Each row was made from one small tree. The marks that hang from a mark follow it in brackets, in alphabetical order. Every link used is in the known rows. Write each row's tree.
Known rows
zipar(zini): [ 1.13 -2.69  1.85 -0.25 -1.26 -2.77 -3.69  1.84  2.08 -3.18  0.77 -4.63
 -0.64  0.96  1.39 -0.45 -0.18 -0.90  0.74 -3.26  2.22 -0.04  1.25 -1.02]
gadu(babebid(pugoze(dizor)) nepa(zipar(zini))): [ 0.48 -1.64  3.29  0.26 -1.58  0.08  0.92  3.94  0.00 -3.58  4.27 -2.51
  0.17  1.47 -2.60  0.50  3.12 -1.54  0.47 -0.44 -3.08 -0.17  1.00 -3.78]
nepa(zipar): [ 0.40 -1.20  1.69 -1.33 -1.32 -2.45 -0.33  2.27  0.65 -2.51  2.36 -1.77
 -0.96  1.76 -0.75 -1.70  1.69 -1.90  0.26 -1.65  0.26  1.56  0.49 -1.49]
dizor(pugoze(nozo) zini(zipar(nepa))): [ 1.32 -0.04 -0.49  1.82  2.62 -2.29 -4.95  2.45 -1.31 -0.39  2.52 -5.83
 -2.09  2.29  1.96  0.34  2.98 -4.40 -0.89 -1.22 -3.35 -0.35  0.97  0.02]
gadu(babebid(pugoze(dizor))): [ 0.60 -2.65  1.66  0.32 -0.68 -4.27  0.75  3.40  1.19 -5.01  2.08 -1.01
 -0.30  0.96 -0.78 -0.40  0.65 -1.92 -0.35 -1.47 -0.51 -1.16  1.33 -2.02]
dizor(pugoze zini): [ 0.97 -0.86 -1.45  0.62  3.08 -4.06 -3.38  2.29  0.68 -1.13  2.23 -6.33
 -1.25  0.46  0.63 -0.19  0.72 -4.52 -0.69 -2.97 -1.03  1.02  0.57 -0.46]
babebid(gadu(nepa) pugoze(dizor nozo)): [-0.72 -1.25 -0.26  1.72  2.76 -2.05 -0.40  2.06 -2.19 -4.70 -0.17 -0.06
  1.59  4.23 -0.68 -2.64  4.15 -3.28  0.05 -3.22 -1.98 -2.14  0.51 -1.27]
pugoze(dizor(zini)): [ 0.54 -2.82  0.72  0.34  0.64 -4.45 -0.73  1.98  0.34 -3.06 -0.73 -5.36
  0.39 -0.02 -0.79 -1.90  2.55 -2.37 -0.48 -2.41  0.09  2.32  0.13 -1.59]
gadu(nepa(zipar(zini))): [ 0.08 -1.32  2.24 -0.62 -1.39  0.68 -0.96  2.45 -0.13 -1.52  3.05 -4.17
 -0.53  1.90 -1.62 -0.95  2.12 -2.17  0.64 -1.24 -1.64  1.10  0.40 -2.77]
zipar(nepa zini(dizor(pugoze(nozo)))): [ 0.65 -2.10  1.90  1.12 -0.38 -0.85 -3.97  2.76 -0.21 -2.11  1.71 -5.96
 -0.88  2.83  2.73  0.84  2.08 -1.73 -0.96 -1.32 -2.06 -2.47  1.36 -0.06]
pugoze(dizor nozo zipar(nepa zini)): [-0.67 -3.43  4.25  1.22 -2.15 -4.77 -3.32  2.36 -1.76 -1.12 -2.26 -3.65
  0.27  2.68  2.35  1.08  6.78  0.02 -1.48 -0.54 -3.40 -2.91 -0.73 -2.20]
dizor(pugoze): [-0.20 -1.05 -0.85 -0.32  0.72 -6.11 -1.28  1.90  1.40 -1.22  2.22 -3.53
 -1.04  1.98  1.21 -0.58 -0.81 -4.06 -0.41 -2.58 -0.98 -1.25  0.13 -0.69]
pugoze(zipar): [-1.15 -3.18  2.24 -0.65 -1.08 -3.81 -1.68  2.02  0.27 -1.48  0.46 -1.44
 -0.32  2.03  0.71 -0.78  3.25 -1.72 -1.37 -1.22 -0.15 -0.41 -0.29 -1.02]
zipar(zini(dizor(pugoze))): [ 1.08 -2.31  1.17  0.64 -0.65 -2.91 -3.58  2.87  1.80 -3.04  1.80 -5.01
 -0.36  1.67  2.17 -0.17  0.27 -1.27  0.27 -3.07  0.27 -1.40  1.44 -0.34]
zini(zipar(nepa)): [ 0.07 -1.90  1.87 -0.24 -0.73 -0.39 -1.46  1.18 -0.26 -1.94  2.56 -2.58
 -1.13  3.34  0.69 -1.81  2.43 -3.06 -0.74  0.26 -0.03  1.11  1.20  0.36]
nepa(zipar(zini(dizor))): [ 1.18 -1.60  2.55 -0.58 -1.78 -1.07 -1.99  2.96  1.06 -3.22  2.58 -3.09
 -0.49  1.79  0.28 -0.92  2.31 -0.45  0.64 -2.05  0.39  1.01  1.16 -1.11]
nepa(zipar(zini(dizor(pugoze)))): [ 1.06 -1.17  2.06 -0.47 -1.43 -1.97 -2.03  3.00  1.19 -2.55  3.07 -3.37
 -0.55  1.93  0.63 -0.53  2.20 -0.93  0.58 -2.16 -0.25  0.58  0.97 -0.98]
gadu(babebid(pugoze(nozo zipar))): [ 0.42 -2.47  2.27  0.83 -0.92 -3.47 -1.45  3.94  0.12 -4.19  1.96  0.26
 -1.22  1.79  0.46  0.66  1.64 -1.44 -0.76 -1.06 -1.70 -3.24  1.37 -2.00]
gadu(babebid nepa): [ 0.03 -2.62  2.20  0.67 -1.97 -0.22  0.40  4.00  0.05 -2.36  3.11 -3.92
 -1.33  1.34 -1.80 -0.36 -0.27 -3.14 -0.14  0.18 -2.47 -1.10  0.87 -2.87]
gadu(babebid(pugoze(nozo)) nepa(zipar)): [ 0.43 -0.88  2.56  0.71 -1.16  0.54  0.27  4.47 -1.19 -3.41  4.39 -0.92
 -1.27  2.13 -2.16  0.29  2.22 -2.36  0.18 -0.11 -4.45 -1.92  1.30 -3.74]
dizor(zini(zipar(nepa))): [ 1.22 -1.79  0.90  0.61  1.64  0.79 -3.51  1.80 -0.62 -2.20  2.02 -5.41
 -1.29  1.33 -0.03 -1.45  3.10 -3.35 -0.85 -0.97  0.20  3.10  1.46  0.19]
dizor(pugoze(zipar(nepa)) zini): [-0.23 -1.42  0.00  0.60  2.85 -3.15 -3.62  2.18 -0.60  0.34  2.10 -6.03
 -0.86  1.45  1.02  0.87  4.05 -4.22 -2.19 -1.42 -2.60  0.68 -0.24 -0.21]
dizor(pugoze(nozo) zini(zipar)): [ 1.62 -0.08 -0.80  1.79  2.46 -3.45 -5.16  2.63 -0.56 -0.87  2.34 -5.22
 -1.99  1.82  1.99 -0.08  2.27 -4.12 -0.21 -2.04 -2.57 -0.33  1.08 -0.22]
nepa(zipar(zini)): [ 1.07 -1.39  2.50 -1.11 -1.89 -1.88 -2.07  2.28  1.38 -2.67  2.35 -3.10
 -0.75  1.51  0.10 -0.76  1.82 -0.67  0.89 -2.34  1.13  1.55  0.83 -1.46]
nozo(pugoze(zipar(zini))): [-0.09 -2.96  2.99  0.20 -0.76 -2.75 -1.65  3.07  0.02 -1.82  0.36 -2.16
 -0.24  1.94  1.03  0.13  0.57 -1.24  0.22 -0.49 -0.85 -2.21 -0.06  0.09]

Write each row's tree
[-1.32 -3.19  3.37  1.00 -1.61 -5.32 -1.58  2.39 -2.51 -0.95 -2.31 -2.28
  0.06  2.98  1.47  0.15  6.65 -1.10 -2.15  0.15 -4.30 -2.78 -1.11 -2.20] | pugoze(dizor nozo zipar(nepa))
[ 0.37 -1.51 -0.20  1.34  0.22 -4.11 -2.05  3.77 -0.08 -2.79  1.57 -2.98
 -1.09  2.64  1.98 -1.03  0.47 -2.83 -0.74 -1.99 -2.96 -3.35  1.09 -0.31] | zini(dizor(pugoze(nozo)))
[-0.63 -3.41  3.63  0.34 -0.91 -3.38 -0.17  2.79 -0.87 -1.46 -0.52 -3.22
  0.81  2.20  0.65  0.24  2.64 -1.25 -0.50  0.50 -2.19 -1.74 -0.75 -0.28] | nozo(pugoze(dizor zipar(nepa zini)))
[-0.01 -1.35  0.87  0.97  0.20 -0.65 -1.38  2.68 -0.64 -1.83  3.95 -3.16
 -0.71  4.34  1.83 -1.40  3.18 -3.55 -1.43  0.56 -2.94 -0.86  1.46  1.40] | zini(dizor(pugoze) zipar(nepa))
[ 0.18 -1.84  2.96  0.14 -2.55  0.49  0.99  4.29 -0.25 -2.04  4.20 -3.29
 -1.33  1.61 -2.39 -0.30  1.23 -2.57  0.13  0.61 -2.94 -0.04  0.69 -3.23] | gadu(babebid nepa(zipar))
[ 0.18 -2.24  1.92  0.81 -0.66  1.22 -1.31  2.67 -0.91 -3.05  3.01 -2.57
 -0.68  3.90  1.10 -2.25  3.45 -2.55 -1.26  0.73 -1.60  0.07  1.89  1.16] | zini(dizor zipar(nepa))
[ 0.22 -3.00  3.31  1.46 -1.98 -3.10 -5.41  3.56 -0.79 -2.15 -0.79 -2.09
 -0.90  2.60  3.07  0.62  4.25  0.24 -0.75 -1.68 -2.22 -4.06  0.58 -1.36] | pugoze(nozo zipar(zini(dizor)))
[-0.02 -2.03  1.74  0.59 -0.39  0.09  0.64  3.77 -0.14 -3.75  3.95 -1.86
 -0.77  1.55 -2.21 -0.15  0.62 -3.08 -0.26 -0.54 -2.80 -1.47  1.39 -3.02] | gadu(babebid(pugoze) nepa)
[-0.67 -1.99  1.53  0.36  0.74 -5.45 -1.32  2.02 -0.93 -4.01 -0.26  1.14
  0.67  2.34  0.38 -0.45  5.08 -1.20 -1.05 -2.45 -2.50 -2.45  0.26 -2.36] | babebid(pugoze(dizor nozo zipar))
[-1.57 -2.09  0.52  0.27  3.12 -1.08 -1.09  1.28 -1.26 -3.95  1.03  1.17
  1.49  4.78  0.37 -1.92  5.24 -3.10 -1.58 -2.48  0.51 -0.92  0.55  1.06] | babebid(gadu pugoze(zipar(nepa)))
[ 0.73 -2.37  1.55  0.79  0.72 -3.05  0.12  2.96 -0.52 -2.65  0.12 -3.65
  0.05  1.18 -0.36 -1.43  0.55 -2.55  0.54 -0.35 -1.28  0.14  0.13 -0.06] | nozo(pugoze(dizor(zini(zipar))))
[-0.90 -2.56  2.26 -0.46  0.81 -3.48 -1.00  1.24 -0.09 -3.67  0.85 -0.85
  1.52  2.24  0.02  0.07  5.61 -1.14 -1.44 -2.10 -1.01 -0.42  0.32 -1.59] | babebid(pugoze(dizor zipar(nepa zini)))
[-0.64 -1.96 -0.56  0.51  2.97 -3.66  0.45  1.31 -0.12 -5.56 -0.01  0.36
  2.17  3.52 -0.38 -3.23  3.23 -3.03 -0.16 -3.94  1.48 -0.09  0.72  0.25] | babebid(gadu pugoze(dizor))
[-1.41 -1.44  0.60  1.46  2.71 -0.51 -2.09  2.27 -2.61 -3.55  0.68  1.33
  1.04  4.98  0.06 -1.68  5.42 -3.05 -0.73 -2.59 -2.20 -3.08  0.46 -0.64] | babebid(gadu(nepa) pugoze(nozo zipar))
[-0.78 -2.21  0.66  0.61  0.25 -3.08 -1.25  3.26 -0.25 -1.77  2.21 -3.05
 -0.29  3.08  1.63 -0.64  2.59 -2.94 -1.88 -0.86 -2.96 -2.11  0.49  0.18] | zini(dizor(pugoze(zipar(nepa))))
[ 0.27 -1.68  1.87  1.27 -0.57 -0.28 -0.31  4.17 -0.90 -3.71  3.28 -1.55
 -1.29  1.89 -1.57  0.24  0.86 -2.82 -0.16 -0.55 -3.90 -3.00  1.48 -3.40] | gadu(babebid(pugoze(nozo)) nepa)
[ 0.57 -2.87  2.56  0.53 -0.90  0.63 -3.21  2.49  0.16 -3.03  1.46 -5.76
 -0.42  2.38  1.68  0.00  2.02 -1.23 -0.99 -1.20 -0.35 -0.75  1.61  0.03] | zipar(nepa zini(dizor))
[-0.82 -3.21  2.74  0.22 -0.70 -4.85  0.93  2.96 -0.59 -1.82 -0.73 -1.75
  0.63  1.88  0.07 -0.80  1.81 -1.76 -0.28  0.16 -2.05 -1.68 -1.01 -0.54] | nozo(pugoze(dizor zipar))
[-0.35 -3.08  3.32  0.55 -0.53 -1.12 -1.41  3.38 -0.94 -1.72  0.71 -2.74
 -0.14  2.70  1.16  0.35  1.69 -1.41 -0.64  0.53 -2.09 -2.60  0.10  0.56] | nozo(pugoze(zipar(nepa zini(dizor))))
[-0.26 -1.93  0.52  1.25 -0.05 -4.21 -2.30  3.81 -0.46 -2.09  1.34 -2.33
 -0.77  2.99  2.26 -0.55  2.30 -2.43 -1.31 -1.46 -3.56 -3.65  0.61 -0.34] | zini(dizor(pugoze(nozo zipar)))
[ 0.12 -2.92  2.49  0.62 -0.04 -2.83 -0.13  3.43  0.06 -3.99  1.93 -1.77
 -0.09  1.12 -0.69  0.53  3.43 -1.88 -1.51 -0.52 -1.62 -0.68  0.95 -1.78] | gadu(babebid(pugoze(dizor(zini) zipar(nepa))))
[ 0.14 -2.80  3.26  0.95 -2.00 -3.88 -5.53  2.80 -0.53 -1.62 -0.98 -2.09
 -1.12  2.33  2.91  0.82  3.77  0.04 -0.48 -1.94 -1.50 -3.52  0.26 -1.76] | pugoze(nozo zipar(zini))
[ 0.65 -1.69  3.09  0.75 -2.51  0.61 -0.18  4.79  0.19 -1.93  4.81 -4.54
 -1.01  1.82 -1.25  0.66  1.51 -2.16  0.36  0.28 -3.53 -0.97  0.95 -2.85] | gadu(babebid nepa(zipar(zini(dizor(pugoze)))))
[-0.93 -1.26 -0.69  0.56  3.38  0.11 -0.28  1.63 -0.98 -4.59  1.91 -0.01
  1.33  4.09 -1.25 -2.94  2.55 -4.07 -0.06 -3.34  0.15 -0.53  1.02 -0.16] | babebid(gadu(nepa) pugoze)
[-0.34 -1.74  0.93  0.43  0.42  0.57 -1.10  2.16 -0.61 -2.46  1.46 -3.14
  0.55  3.80 -0.58 -2.78  2.39 -3.13  0.63 -2.29  0.77  0.67  0.35 -0.18] | babebid(gadu(nepa(zipar(zini))))
[-0.22 -2.30  1.96  0.70 -0.65 -1.11  1.56  3.73 -0.27 -3.78  3.18 -2.22
 -0.06  1.36 -2.51 -0.29  1.55 -2.85 -0.29 -0.43 -3.19 -1.20  0.91 -3.47] | gadu(babebid(pugoze(dizor)) nepa)
[ 0.25 -1.03  0.96  1.64  0.01 -0.93 -2.33  3.12 -1.42 -1.84  3.31 -2.85
 -1.23  4.63  2.52 -1.03  3.38 -3.31 -1.25  0.55 -4.02 -2.37  1.55  1.03] | zini(dizor(pugoze(nozo)) zipar(nepa))
[-1.16 -3.65  2.76  0.26  0.36 -3.08 -1.05  1.83 -1.47 -0.94 -0.92 -4.92
  0.94  1.39 -0.25 -0.35  7.27 -2.02 -2.61 -0.13 -2.07  1.82 -0.99 -1.29] | pugoze(dizor(zini) zipar(nepa))
[-0.26 -3.17  2.48  0.69  0.45 -3.84 -0.13  3.18 -0.99 -1.76 -0.69 -3.12
  0.56  1.18 -0.21 -0.60  2.50 -1.96 -0.43 -0.10 -2.10 -0.56 -0.77 -0.42] | nozo(pugoze(dizor(zini) zipar))
[-0.49 -1.37  1.31  0.75 -0.19 -5.31 -4.12  2.38 -0.45  0.20  1.15 -3.68
 -1.19  3.10  3.12  1.68  2.96 -2.55 -1.26 -1.46 -3.43 -3.77 -0.27 -0.95] | dizor(pugoze(nozo zipar(nepa zini)))
